Each row was made from one path, in order. Every step used is in the known rows, and no mark comes twice. Write each row's path.
(in the rows, 128 means zero)
Known rows:
kora > bedo > pirud: [143 142  86 120 140  88 166 105  99 116 104  95 152 140 113  62 125 114
 126 106 145 142  93]
ginadem > nevime > sozol: [133 148 138 154 138  84 183  60  73 110 119  99 151  97 121 105 110 164
 118 119 154 109  81]
sozol > bedo > pirud > nevime > kubam: [111 100 144 130 140 119 162  62  93 117 139  77 172 104 107  46 124 108
 103 138 178 120 136]
sozol > bedo > kora: [152 117  71 177 150  87 146  53 102 128 115  97 153 115  95  88 145 109
 105  90 147 140 124]
ginadem > bedo > kubam > nevime: [109 121 151 100 155 120 171 115  81 155 123  99 132 117 140  86 121 125
 130 107 188 128 106]
bedo > sozol: [116 149  86 161 125  98 186  86  91 127 100 104 127 154  80 110  83 130
 123 118 142 161  71]
bedo > kubam > nevime > ginadem: [144 129 167 134 142 142 171 105  84 154 119  72 124 142 120  75 100 106
 125 145 179 129  70]
kubam > nevime > kora > bedo: [147 155 165 122 116  99 160 119  94 129 124  79 141 133 136  91 107 118
 106 106 174 111  92]
sozol > bedo: [121 126  73 141 148  88 167  52  96 118 104  90 148 116  82  90 129 121
 122 109 148 124 119]
ginadem > bedo > pirud > nevime: [108 128 112 109 136  83 163  79  81 115 129  99 161 106 132  77 121 118
 120 109 185 124 137]
nevime > sozol > bedo: [112 126  94 136 130  98 184  34  87 117 103 112 162 115  85  86 107 136
 120 106 161 121  94]
kubam > nevime: [119 141 138 144 129 110 173 103  87 116 118  81 136 116 102 109  93 125
 119 106 172 122 103]
kubam > nevime > sozol > bedo > kora: [124 113 140 159 132 120 165  61  85 130 126 108 164 105 116  82 109 127
 102  91 190 134 110]
nevime > kora > bedo > kubam: [168 145 132 126 130  95 166 112 109 161 111  82 136 153 136  64 121 115
 110 123 148 119  72]
pirud > bedo: [132 137  90 129 134  74 154  84  83 122 116  80 141 130  92 113 106 141
 112  93 156 107 113]
kora > nevime > sozol > bedo > pirud: [116 127 112 156 138  92 168  36  83 122 138 115 189 122 112  50 116 154
 111 135 163 118  91]
nevime > kubam: [132 147 160 145 122 121 173  99  89 105 130  87 138 133  80 110 102 111
 110 125 143 111  79]
ginadem > bedo > kora: [148 143  90 150 141  78 148  80  86 123 123 118 144 119 119 118 142 112
 113  73 156 135 114]
pirud > nevime > kubam: [119 130 191 133 114 106 171 108  83 100 139  70 149 110 103 117  90 113
  97 123 178  98 119]
pirud > nevime > sozol: [112 134 144 134 108  83 188  74  80 107 115  92 160 105 106 111  74 136
 106 106 189 106 115]
sozol > bedo > kora > nevime > ginadem: [169 134 108 183 148  81 129  44  83 120 143  95 162 134 113  89 151 115
  99 117 154 122 102]
pirud > bedo > kubam > nevime > sozol: [118 106 161 112 141 125 171 104  78 165 126  86 148 126 130  73  87 153
 108 107 197 113  97]

Which path is each row?
[101 111 132 134 133 133 178  53  84 130 123 105 171 107 111  49 100 133
 117 120 191 135 104]  kubam > nevime > sozol > bedo > pirud
[164 165 118 129 115  75 161  98 102 125 111  86 142 147 120  92 119 115
 107 107 142 109  81]  nevime > kora > bedo
[125 118 117 151 156  99 173  29  79 121 125 101 173  90 126  48 134 158
 119 132 160 123  99]  ginadem > nevime > sozol > bedo > pirud
[124 152  98 120 131  86 178 118  89 120  93 106 130 162 103 108 102 129
 125  96 147 160  73]  kora > bedo > sozol
[102 114 131 125 123  85 179  50  81 111 114  93 170  97 106  95  95 135
 105 107 195 107 132]  pirud > nevime > sozol > bedo
[181 144 127 171 137  68 118  77  71 123 155  85 156 147 124 111 128 134
  90 102 161 107  99]  pirud > bedo > kora > nevime > ginadem
[112 102  93 137 146  93 162  51  98 122 119  79 171 102 108  47 124 116
 111 126 176 128 148]  sozol > bedo > pirud > nevime
[125 107 146 118 152 117 158 119  84 164 127  71 135 128 127  79 101 141
 111 108 187 115 112]  pirud > bedo > kubam > nevime
[124 103  91 137 165 112 172  68 103 156 103  86 142 123  99  58 133 120
 123 125 153 132 109]  sozol > bedo > kubam
[117 115 165 135 136 141 192 103  88 160 116  96 142 123 122  67  81 134
 119 124 187 131  75]  bedo > kubam > nevime > sozol
[145 128 167 151 132 132 173 109 104 176 126  73 132 133 133  58  97 118
 107 139 172 120  82]  bedo > kubam > nevime > kora
[ 99 120 143 128 129 120 180  61  80 121 117 102 160 105 104  86  96 137
 115 105 191 120 104]  kubam > nevime > sozol > bedo
[151 123  94 189 154  74 136  56  94 125 139  99 167 119 112  87 149 129
  98 101 149 125 123]  sozol > bedo > kora > nevime
[162 131 164 170 137  86 125 103  76 124 170  88 163 135 123 108 125 141
  80  98 160 101 107]  pirud > bedo > kora > nevime > kubam
[166 142 169 199 130  98 142 102  88 116 164  98 160 134 114 107 124 121
  86 114 144 116  86]  bedo > kora > nevime > kubam
[169 147 111 207 137  70 142  88  93 121 144 100 157 130 114 109 125 130
  96 100 143 125  99]  bedo > kora > nevime
[120 139  81 120 141  93 165  70  86 121 118 113 152 121 114  74 131 118
 131 110 157 137 107]  ginadem > bedo > pirud
[147 122 125 174 154  84 159  37  80 122 128 106 166  88 131  84 143 153
 103 104 160 122 105]  ginadem > nevime > sozol > bedo > kora
[127 123 171  97 142 124 184 133  86 150 107  98 144 134 141  70 100 131
 123 102 187 133  77]  kora > bedo > kubam > nevime > sozol
[102 127 125 105 125  89 176  64  74 116 127 115 172 103 134  73 107 130
 118 107 196 123 122]  ginadem > bedo > pirud > nevime > sozol
[131 130 118 110 134  79 163 113  94 110 113  81 160 124 131  65 115 115
 115 106 174 130 125]  kora > bedo > pirud > nevime
[160 145 126 200 125  78 155  71  85 122 143 117 170 129 118 102 109 142
  94  98 154 123  82]  bedo > kora > nevime > sozol
[141 118 162 112 146 125 152 107  73 158 130  65 132 142 129  80 104 127
 112 125 192 112  94]  pirud > bedo > kubam > nevime > ginadem
[110 139 154 138 115 118 187  84  79 118 118 102 150 114 105 103  75 137
 117 105 185 119  85]  kubam > nevime > sozol
[163 128  87 166 139  74 136  85  89 132 127  88 147 130 106 109 121 129
  94  75 155 122 121]  pirud > bedo > kora
[140 146 188 152 145 107 167  95  77 103 142  77 140 102 116 108 127 141
 110 135 144 101  85]  ginadem > nevime > kubam
[149 149 153 119 108  63 161 108  95 118 123  68 152 124 138 100 105 116
  94 107 178  98 120]  pirud > nevime > kora > bedo
[147 146 167 154 139  90 136  98  74 114 167 118 160 125 137 116 145 124
  98  96 161 114 101]  ginadem > bedo > kora > nevime > kubam
[142 148 129 155 133  72 150  69  71 120 148 135 169 120 139 113 130 143
 104  84 169 120  98]  ginadem > bedo > kora > nevime > sozol
